In the rows, 128 means zero.
Known rows, with every way that one mark hangs from another:
{E N {U R}}: [121 140 149 150 168 149 104 148 179 139 121 125  97 103 159 111 134 129
 163 120  73  97 158 187 112 120 126 107 110 194 131 130 110 154]
{M C {U G}}: [104 174 145  89 151 162 114 149  92 132 120 124 145  42 154 132 120 143
 169 157 124  93 126 172 121 130 133 131 178 166 106 115  90 143]
{E {N Y} {U L}}: [124 101 146 139 164 188 102 139 181 137 122 122 116 120 169 104 154 143
 171 156  23 103 141 205  95 116 127 121 140 189 138 142 103 133]
{G D {U J R}}: [ 72 182 140 175 143 148 108 145 109 171 127 145 135 161 116 154 152 124
 147 202 138  94 132 206 109 119 132 111 112 132 217 137 106 138]
{Q {N E Y}}: [114 129 121 147 124 123 146 135 137 115 143 129 110 123 153  91 194 150
 156 173 107 126 140 187 102 148 128 117 102 129 130 155 118 120]
{R U}: [122 153 149 109 140  99 109 137 148 157 151 132 129 132 148  85 139 141
 168 110 100 112 123 170 109 128 117 101 143 157 138 127 113 121]
{J {U G L}}: [140 162 163 115 142 164  97 147 120 164 171 125 126 115 142 171 141 142
 161 147 109 100 132 183 111 119 114 112 170 148 154 135 111 114]
{A {B {U G J R}}}: [104 161 168 122 120 152  82 148 125 138 158  93 114 137 116 153 121 138
 148 169 143 101 109 173 107 123 137 106 106 143 139 120 110 118]
{J {U L}}: [138 156 147 126 145 144 106 142 129 177 164 123 122 130 144 167 142 143
 163 144 107 111 142 186 113 122 110  98 180 149 166 140 115 113]
{G D {U J L R}}: [ 65 189 149 189 154 159  97 149 112 179 137 146 138 160 122 174 161 137
 137 230 132 102 124 221 108 115 136 118 125 133 242 129 105 135]
{J {U {G D} L R}}: [121 164 161 143 158 142  86 155 117 179 163 127 129 105 139 187 150 141
 151 181 127  97 134 188 116 120 124 113 153 144 180 114 111 125]
{M {U G J R}}: [ 87 184 166 115 143 184 100 153 105 133 134 134 134 102 129 145 129 133
 153 163 131  97 125 173 118 119 127 133 115 149 129 110 113 132]
{U {L S} R}: [ 87 120 140 137 171  91 110 158 145 156 174 127 115  86 155 161 169 161
 137 217 113 132 113 160 127 113 139 121 125 156 182 114 111 125]
{M C {U R}}: [ 91 166 130 117 168 119 116 149 104 150 120 116 137  35 156 137 124 152
 164 170 130 104 127 168 126 133 138 116 177 171 133 104  94 150]
{R {U G J {L S}}}: [101 178 183  89 148 180  98 154 145 151 184 148 142 124 146 115 149 136
 148 167 102 111  98 185  99 107 125 126 120 152 157 114 103 114]
{G D U}: [ 99 150 130 160 129 114 117 137 108 161 106 140 133 167 128 135 153 131
 167 169 116  94 152 206 109 125 123 106 144 134 192 150 104 128]
{Y {N E}}: [ 90 193 160 164 125 110 132 136 139 125 137 137 105 113 137  88 124 139
 156 184 131 117 163 143 120 139 128 105 107 141 134 143 113 134]
{A {B U}}: [123 133 149 117 110 114  95 138 131 138 139  87 108 147 125 136 122 143
 164 140 126 108 128 177 106 130 128  93 134 146 130 133 110 111]
{R {U G {L S}}}: [117 141 173  90 151 121 101 152 148 148 172 139 137 115 156 107 153 152
 160 150  89 112 111 176 104 114 126 121 138 157 147 112 104 113]
{G D {U L R}}: [ 81 154 141 189 156 101  98 147 114 177 125 138 131 150 135 165 164 151
 149 218 117 102 134 212 112 122 137 116 142 138 230 126 104 133]
{A {B {U G {L S}}}}: [121 129 162 104 117 130  87 148 127 131 154  92 114 133 132 150 130 149
 158 170 116 108 120 181 104 121 134 109 130 145 135 122 104 106]
{S {L {U R}}}: [ 79  89 137 143 146 104 106 160 148 147 180 140 121 137 168 161 144 156
 152 164 109 126 120 182 118 127 133 104  67 163 133 117 112 108]
{J {U G {L S}}}: [140 139 164  95 143 155 107 152 123 157 176 128 129 111 147 170 145 138
 165 161 101 104 138 179 110 113 114 111 159 148 150 133 107 109]
{L {U G J}}: [111 131 178 105 133 222 114 142 136 124 174 167 132 122 130 148 140 136
 155 173 130 102 104 175 105 117 121 120  94 148 118 123 109 123]
{N Y}: [108  77 123 109 131 128 125 127 135 137 141 118 136 121 140  95 165 147
 168 174  72 115 107 149 111 127 126 119 149 145 128 156 112 117]
{Y {N {E {U J}}}}: [ 90 216 172 155 125 146 132 140 149 128 132 143 107 109 132  89 117 128
 158 180 132 111 176 155 112 136 127 108 106 149 132 141 113 133]
{B U}: [120 155 129 115 129 105 119 145 127 141 146 115 120 160 135 128 139 139
 183 162 109 105 122 172 103 129 124  95 160 149 126 138 114 113]
{A B}: [118 128 146 122 111 126  96 132 133 142 137  96 106 122 127 131 128 142
 146 121 134 116 132 164 121 129 124 103 117 146 134 142 111 121]
{U {G D} L R}: [ 78 171 159 167 167 137  75 158 120 159 155 139 129  91 140 179 170 153
 122 232 143 108 105 177 125 118 145 142 120 143 187 101 108 140]
{N {E {U G}}}: [106 183 144 121 118 124 126 154 144 146 127 133  86 129 144 110 152 141
 163 164 117  92 174 160 113 136 125 116 132 163 112 138 107 129]
{D G}: [125 142 150  93 127 142 113 144 130 132 123 113 121 166 130 123 152 125
 155 154  99 106 111 154 125 133 117 123 124 157 116 157 120 129]
{E {U L}}: [119 169 153 122 142 149 109 145 159 155 128 132 116  95 146 138 144 141
 163 138 103 112 160 188 105 123 122 120 160 170 141 137 112 119]
{N {E {U R}} Y}: [ 94 108 127 129 127  96 133 146 156 151 125 118 100 124 148  89 174 158
 175 212  72 100 154 152 105 137 136 115 139 161 126 135 106 122]
{U L}: [102 156 138 140 148 139 105 141 136 157 156 130 119 120 147 151 158 155
 142 175 112 127 116 177 119 121 126 122 158 151 167 139 113 122]
{E {U G}}: [128 167 165  96 129 162 112 146 148 135 124 134 119  85 135 123 136 128
 167 115 112  94 160 168 108 125 121 126 137 167 104 141 112 125]
{L S U}: [128  46 154  75 136 124 150 144 152 118 162 160 125 101 153 131 153 144
 183 175  95 118 135 163 111 114 119  99 100 156 110 122 103 110]
{R {U L}}: [114 160 155 122 151 111 100 141 153 165 160 134 131 133 154 104 148 156
 158 137  96 120 113 186 107 124 121 107 158 157 163 118 110 119]

Rows:
[102  85 181  81 149 177 130 159 146 117 189 168 132  87 140 152 152 136
 157 212 122 109 106 157 111 105 131 117  61 152 124 103 103 121] : {L S {U G J R}}
[129 138 165 113 158 130 102 158 128 164 182 124 124  94 146 179 148 145
 157 178 110 105 132 170 115 114 123 112 149 151 165 117 109 117] : {J {U G {L S} R}}
[119 188 137 157 132 117 138 148 148 123 138 136  93 100 150 111 177 142
 151 143 138 122 173 195 106 148 126 111  93 143 133 140 121 129] : {Q {N {E {U R}}}}
[104 115 138 108 116 127 131 145 148 139 126 122 106 128 147  84 171 152
 177 202  69  91 151 154 101 135 133 125 139 158 107 143 103 118] : {N {E {U G}} Y}
[ 96 182 141 100 152 166 110 150  85 138 103 130 150  45 151 138 126 135
 167 171 132  88 134 186 119 130 135 131 177 159 118 108  87 148] : {M C {U {G D}}}
[139 133 145 107 146 133 117 146 131 170 168 124 123 117 148 166 146 139
 169 155  97 113 147 182 112 116 110  96 171 149 163 138 110 107] : {J {U {L S}}}
[ 76 119 154 123 133 177 103 162 138 138 188 151 131 152 159 163 140 139
 146 163 115 117 111 191 109 121 129 117  54 157 122 127 110 105] : {S {L {U G J}}}
[101 181 162  96 138 186 107 161 123 134 180 131 136 150 134 158 148 134
 162 222 110 104  98 186  94 108 133 119 136 145 145 127 106 106] : {B {U G J {L S}}}
[ 93 205 179 122 149 190  81 150 134 162 164 153 146 136 139 124 151 132
 141 175 120 104 102 202  99 113 126 125 126 144 174 110 105 123] : {R {U {G D} J L}}
[128 159 156 129 147 129  97 151 115 168 154 126 128 104 132 167 141 128
 160 155 133  90 142 172 118 124 119 104 142 143 156 121 113 130] : {J {U {G D} R}}
[123 140 131 142 123 131 146 138 148 114 131 130 108 109 154  89 189 145
 164 162  99 121 160 194  95 148 128 118 106 139 122 152 117 118] : {Q {N {E U} Y}}
[ 92 135 177 134 148 198 104 150 131 136 165 170 133 106 128 163 148 135
 147 209 148  99 103 179 109 117 132 119  76 144 144 101 108 135] : {L {U {G D} J R}}
[114 158 137 139 123 161 146 140 148 117 139 135 111 114 148  92 187 139
 158 169 106 120 153 199  93 144 127 119  99 137 128 154 117 119] : {Q {N {E {U J}} Y}}
[117 136 155 101 153 102 110 146 155 159 165 135 132 123 159 103 154 151
 163 147  87 121 120 180 106 117 122 107 147 158 158 117 106 112] : {R {U {L S}}}
[ 67 177 179 118 166 201  94 168 133 144 201 144 132  86 135 178 162 138
 113 243 136 117  83 164 119  99 144 146  84 147 180 111 108 127] : {U G J {L S} R}
[ 80 209 144 114 163 212 110 150 102 156 136 130 149  60 153 158 126 142
 150 194 129 109 113 198 114 121 134 128 184 164 154 114  91 139] : {M C {U J L}}
[ 81 213 177 122 144 252  88 153 122 143 186 147 134 123 129 170 153 134
 117 204 135 111  86 183 112 107 131 147 118 143 165 137 110 126] : {U G J L}
[ 76 116 142 129 135 161 110 158 144 146 183 148 127 156 160 159 140 140
 149 161 113 125 118 194 110 123 126 106  63 157 131 129 111 104] : {S {L {U J}}}
[127 157 169 136 163 206  88 152 170 131 130 134 108 111 165 125 139 133
 156 136  60  93 147 205 102 113 125 130 127 191 129 133 103 143] : {E N {U G L}}
[126 151 152 145 165 185  98 146 178 142 124 130 102 118 167 123 140 134
 162 129  58 103 158 210 104 116 122 116 136 193 142 138 105 142] : {E N {U L}}
[ 98 199 168 156 126 116 133 139 150 126 125 137 103 101 138  86 119 135
 163 174 124 111 182 150 113 139 127 105 111 151 127 140 112 133] : {Y {N {E U}}}
[112 152 167  98 131 173 114 151 126 138 140 120 132 193 127 143 155 131
 154 194  82 103 104 182 110 120 121 129 119 154 163 158 111 121] : {D {G {U J {L S}}}}
[ 94 209 173 159 125 129 124 142 142 124 118 144 109  97 136  91 123 129
 162 187 132 104 183 156 112 137 130 112 107 146 129 134 109 136] : {Y {N {E {U {G D}}}}}
[ 93 201 177 161 131 115 126 144 148 123 132 138 104  92 136  93 120 138
 158 184 131 107 172 144 116 138 133 113 102 152 128 130 111 139] : {Y {N {E {U G R}}}}
[107 162 157 127 117 158  85 142 130 147 155  95 114 155 123 156 125 142
 148 171 130 112 115 191 101 122 131 102 129 144 155 129 109 109] : {A {B {U J L}}}
[119 138 151 126 118 122  87 141 131 145 146  88 111 147 130 150 128 153
 158 162 120 113 123 186 105 127 131  99 143 147 147 128 109 107] : {A {B {U L}}}
[117 133 148 130 120  96  90 142 132 143 144  85 106 137 125 143 124 148
 159 155 132 108 124 169 111 130 134  94 125 148 140 122 111 117] : {A {B {U R}}}
[110 100 167 134 149 141 108 147 134 133 152 162 128  98 139 156 151 150
 157 193 135 100 117 172 116 124 132 115  96 149 132  98 108 134] : {L {U {G D} R}}
[103 111 125 116 117 111 138 141 153 148 121 121 103 136 148  81 172 152
 180 200  66  98 158 157 102 137 130 114 147 159 115 147 105 117] : {N {E U} Y}
[133 102 158 115 151 199 103 141 172 118 118 125 119 111 160  88 144 128
 177 133  32  85 140 188  95 117 126 128 121 186 102 144 102 139] : {E {N Y} {U G}}
[ 88 200 155 132 142 161  97 160 113 146 158 131 131 145 119 156 143 122
 157 217 145  91 103 179 102 119 138 112 119 140 152 115 113 127] : {B {U {G D} J R}}
[ 91 180 155 148 139 183 111 141 123 159 162 138 132 170 129 152 145 146
 147 177 106 109 114 203 103 115 125 119 142 144 204 157 108 118] : {G {U J L}}
[124  62 165  75 135 145 134 151 138 114 152 170 133  98 149 142 158 136
 178 198 107 104 134 170 110 111 124 113  90 146 109 110  97 114] : {L S {U {G D}}}
